Every row comes from one small tree of marks. The marks that hang from a mark follow it in brackets, in the order of their numbers. Every link used is in the known rows. Which tree was each row made from?
Known rows:
z962{z733{z638}}: [ 3.70  2.15 -3.28  0.84 -6.19  3.53  1.53  4.23  3.29  6.58 -0.66 -2.82
  4.40  1.86  2.79  0.20  4.67  3.25]
z847{z981}: [ 3.49  3.87 -1.36 -0.61 -2.13  6.21  1.52  2.30  1.18  6.36 -0.77 -1.20
  5.12  3.01 -0.17 -0.83  4.05  1.38]
z847{z612}: [ 2.07  2.80 -3.21  0.68 -2.69  5.24 -1.11  1.00  0.90  6.11 -0.09 -0.44
  3.76  3.11  1.00 -0.89  2.91 -0.78]
z962{z733{z638} z875}: [ 2.13  2.49 -3.10  1.02 -7.79  1.61  1.47  4.06  4.03  6.12  0.66 -2.28
  3.36  2.37  2.61  1.05  6.37  3.04]
z643{z847{z612 z981{z143}}}: [-1.06  2.61 -1.37 -3.81  1.14  5.09 -0.10 -4.49  0.26  3.47 -3.02 -0.54
  4.10  4.16  2.15 -3.83  1.74 -0.35]
z643{z847{z981}}: [ 4.47  4.01 -0.39 -2.17 -1.55  6.57  0.54 -0.07  0.26  5.72 -0.26 -2.86
  4.72  3.68  0.97 -3.22  2.07  1.62]
z143{z643 z962{z733{z638} z875} z981{z847}}: [ 0.57  2.29 -0.22  0.98 -3.43 -0.54  0.34  2.86  6.59 -2.01  3.22 -0.83
  2.85  2.98 -0.82 -1.91  3.83 -3.67]
z981{z143{z643 z962} z847{z612}}: [-0.53  1.37 -1.86  0.48  3.43  2.89 -0.74  0.20  1.11 -1.66 -0.05  0.39
  2.14  1.72  0.95 -5.19  0.56 -6.98]
z981{z143{z643 z962{z733 z875}} z847{z612}}: [-4.24  0.58 -2.14  1.16 -0.21 -1.59 -0.76 -0.76  3.83 -1.10 -0.30  3.13
  2.15  1.76  0.83 -3.95  2.09 -6.54]
z638{z733}: [ 4.21  2.90 -2.50 -0.52 -2.07  6.14 -0.42  3.77  0.71  7.61  1.21 -1.08
  4.59  0.87  1.58 -2.08  4.01  4.22]
z875{z962}: [ 5.67  3.46 -2.01  1.69  0.29  5.81 -1.29  2.96  1.71  5.97  0.58 -3.56
  6.10  1.81 -0.23 -0.04  3.00  2.42]
z981{z847}: [ 3.67  2.09 -2.68 -0.16 -1.11  6.94  1.46  3.97  0.12  5.20  1.92 -4.44
  4.48  1.86  0.86 -2.88  3.15  1.12]
z643{z847{z612 z981{z143{z962}}}}: [-1.63  3.44 -0.50 -2.39  1.69  3.32 -0.29 -4.66  1.03  0.19 -3.16  1.20
  2.83  3.83  1.25 -5.04 -0.32 -2.54]
z875{z962{z733}}: [ 3.47  2.38 -2.24  1.91 -1.80  3.41 -1.23  2.13  3.82  6.74 -0.95 -1.46
  7.00  1.31 -0.14  0.18  2.77  2.90]
z643{z847}: [ 5.44  3.21 -2.00  0.19 -3.34  6.59 -0.95  2.83 -0.07  5.82  1.22 -4.34
  3.47  2.51  2.91 -2.54  1.56  2.18]
z143{z962{z875} z981}: [-0.09  4.02 -0.88  2.85 -4.86  2.01 -1.76  4.05  4.58  0.87  1.93  0.04
  2.19  3.11 -0.94  0.60  2.72 -0.76]
z143{z981{z847}}: [ 1.52  2.11 -1.69 -0.56 -1.01  6.78  0.34  3.23  2.86  2.99  2.38 -3.94
  5.04  2.90 -0.58 -1.78  2.94  1.17]
z875{z962{z733{z638}}}: [ 5.08  2.68 -2.52  0.91 -2.19  3.26  0.51  2.15  4.07  5.97 -0.38 -3.70
  6.67  1.77  0.91  0.25  4.27  3.95]

Which tree is each row?
[-5.40  2.58 -0.62 -1.88 -2.01 -1.12 -0.45 -5.56  3.56  0.87 -3.28  3.79
  2.81  3.90  1.16 -3.90  1.10 -2.32]
z643{z847{z612 z981{z143{z962{z733 z875}}}}}
[ 2.36  3.48  0.43  0.91 -0.77  2.67 -4.45 -1.39  3.30 -1.55  1.90  1.05
  2.18  4.22 -0.35 -3.67 -1.12 -6.25]
z143{z643{z847{z612}} z962 z981}
[-0.85  1.79 -1.92 -1.42 -0.23  5.88 -0.70 -0.75  2.84  2.50  1.80 -1.69
  4.93  4.32 -1.27 -2.68  2.75 -1.26]
z143{z981{z847{z612}}}
[-6.29  0.71 -2.87  0.28 -1.57 -0.73  0.44 -1.37  3.51  0.34 -1.27  2.22
  2.56  2.10  1.14 -3.67  2.19 -2.82]
z981{z143{z962{z733 z875}} z847{z612}}
[ 1.28  2.43 -1.23  0.72  1.05  2.41 -2.94 -1.11  0.90 -1.07 -0.88  0.56
  1.12  2.25  2.86 -4.78 -1.09 -5.95]
z981{z143{z643{z847{z612}} z962}}
[-2.53  3.25 -1.44 -0.88  1.32  2.88  0.60 -2.32  1.78  0.95 -3.89  2.87
  3.36  3.18  0.02 -2.72  1.32 -2.99]
z847{z612 z981{z143{z962}}}
[-0.47  3.44 -1.10  0.01  0.17  3.75  1.58  1.72  1.70  1.31 -3.33  0.53
  3.31  1.86  0.62 -1.95  1.73 -0.61]
z847{z981{z143{z962}}}
[ 3.54  2.65 -0.96  1.63  0.18  3.51 -1.97  2.82  0.66 -0.66 -0.30 -1.69
  1.11  1.03  3.64 -4.10 -0.74 -3.38]
z981{z143{z643{z847} z962}}
[ 2.87  2.78 -0.50 -0.44 -1.25  4.55 -4.37 -1.43  2.84  1.68  2.08 -0.69
  3.48  4.48  0.69 -2.66  0.93 -3.97]
z143{z643{z847{z612}} z981}
[-0.69  2.87 -0.71  0.37 -2.47 -1.71  1.91  1.17  5.17 -0.45 -1.95  1.90
  2.44  2.26  1.26 -1.02  4.78 -2.86]
z847{z981{z143{z643 z962{z733{z638} z875}}}}
[ 0.22  2.31  0.16  1.22 -2.80  0.15 -4.47 -2.15  5.44 -0.72  0.38  2.99
  3.07  3.69 -0.32 -3.34 -1.38 -5.84]
z143{z643{z847{z612}} z962{z733} z981}
[ 2.14  3.77 -0.70 -2.94 -0.54  5.62 -0.40 -4.07  0.31  5.21 -0.61 -0.60
  4.63  5.03  0.26 -4.02  1.83 -0.79]
z643{z847{z612 z981}}
[-2.33  1.64 -1.40  1.17 -2.66 -2.01 -3.18 -2.17  3.54 -0.47 -1.05  3.36
  1.04  2.40  2.82 -3.57  0.39 -5.64]
z981{z143{z643{z847{z612}} z962{z733 z875}}}
[-2.72  3.06 -1.45 -0.45 -3.83 -0.79  2.95  0.71  4.86  1.14 -2.87  1.02
  2.90  2.49  1.58 -0.56  4.89  0.75]
z847{z981{z143{z962{z733{z638} z875}}}}
[ 3.21  2.91 -2.39  2.23 -5.67  1.67  1.39  4.32  3.58  3.24 -0.75 -1.12
  3.11  1.48  1.84 -0.97  2.49  0.86]
z143{z962{z733{z638}}}
[-2.63  1.59 -2.69 -0.22  2.10  3.72  0.62 -0.49  0.76 -0.29 -1.10 -0.40
  2.59  2.05  0.93 -4.91  0.81 -3.18]
z981{z143{z962} z847{z612}}
[-3.14  1.70 -0.43  1.38 -1.87 -1.34 -2.28 -1.15  6.30 -1.67  2.29  3.50
  3.16  3.78 -2.47 -2.86  1.98 -7.06]
z143{z643 z962{z733 z875} z981{z847{z612}}}
[ 0.06  2.77 -0.57 -2.35 -1.90  1.59  2.45 -1.68  3.09  0.60 -3.51 -1.12
  3.41  2.46  2.96 -4.00  1.33  1.43]
z643{z847{z981{z143{z962{z733{z638}}}}}}
[ 2.42  0.85 -2.52  0.09  1.94  5.58  0.52  4.00  0.60  1.91  0.75 -3.43
  3.51  0.77  2.53 -3.26  3.13 -2.12]
z981{z143{z643} z847}
[ 4.14  1.80 -1.79  0.18 -0.33  5.10 -1.73  2.76  0.32  2.55  0.01 -3.33
  2.31  1.31  4.50 -2.94  1.42 -0.92]
z981{z143{z643{z847}}}
[ 3.59  2.51 -1.50  4.07 -4.09  1.02 -1.37  5.06  3.72  2.70 -0.14  2.00
  2.96  0.71  0.77 -1.35  0.98 -3.75]
z143{z643 z962{z733}}
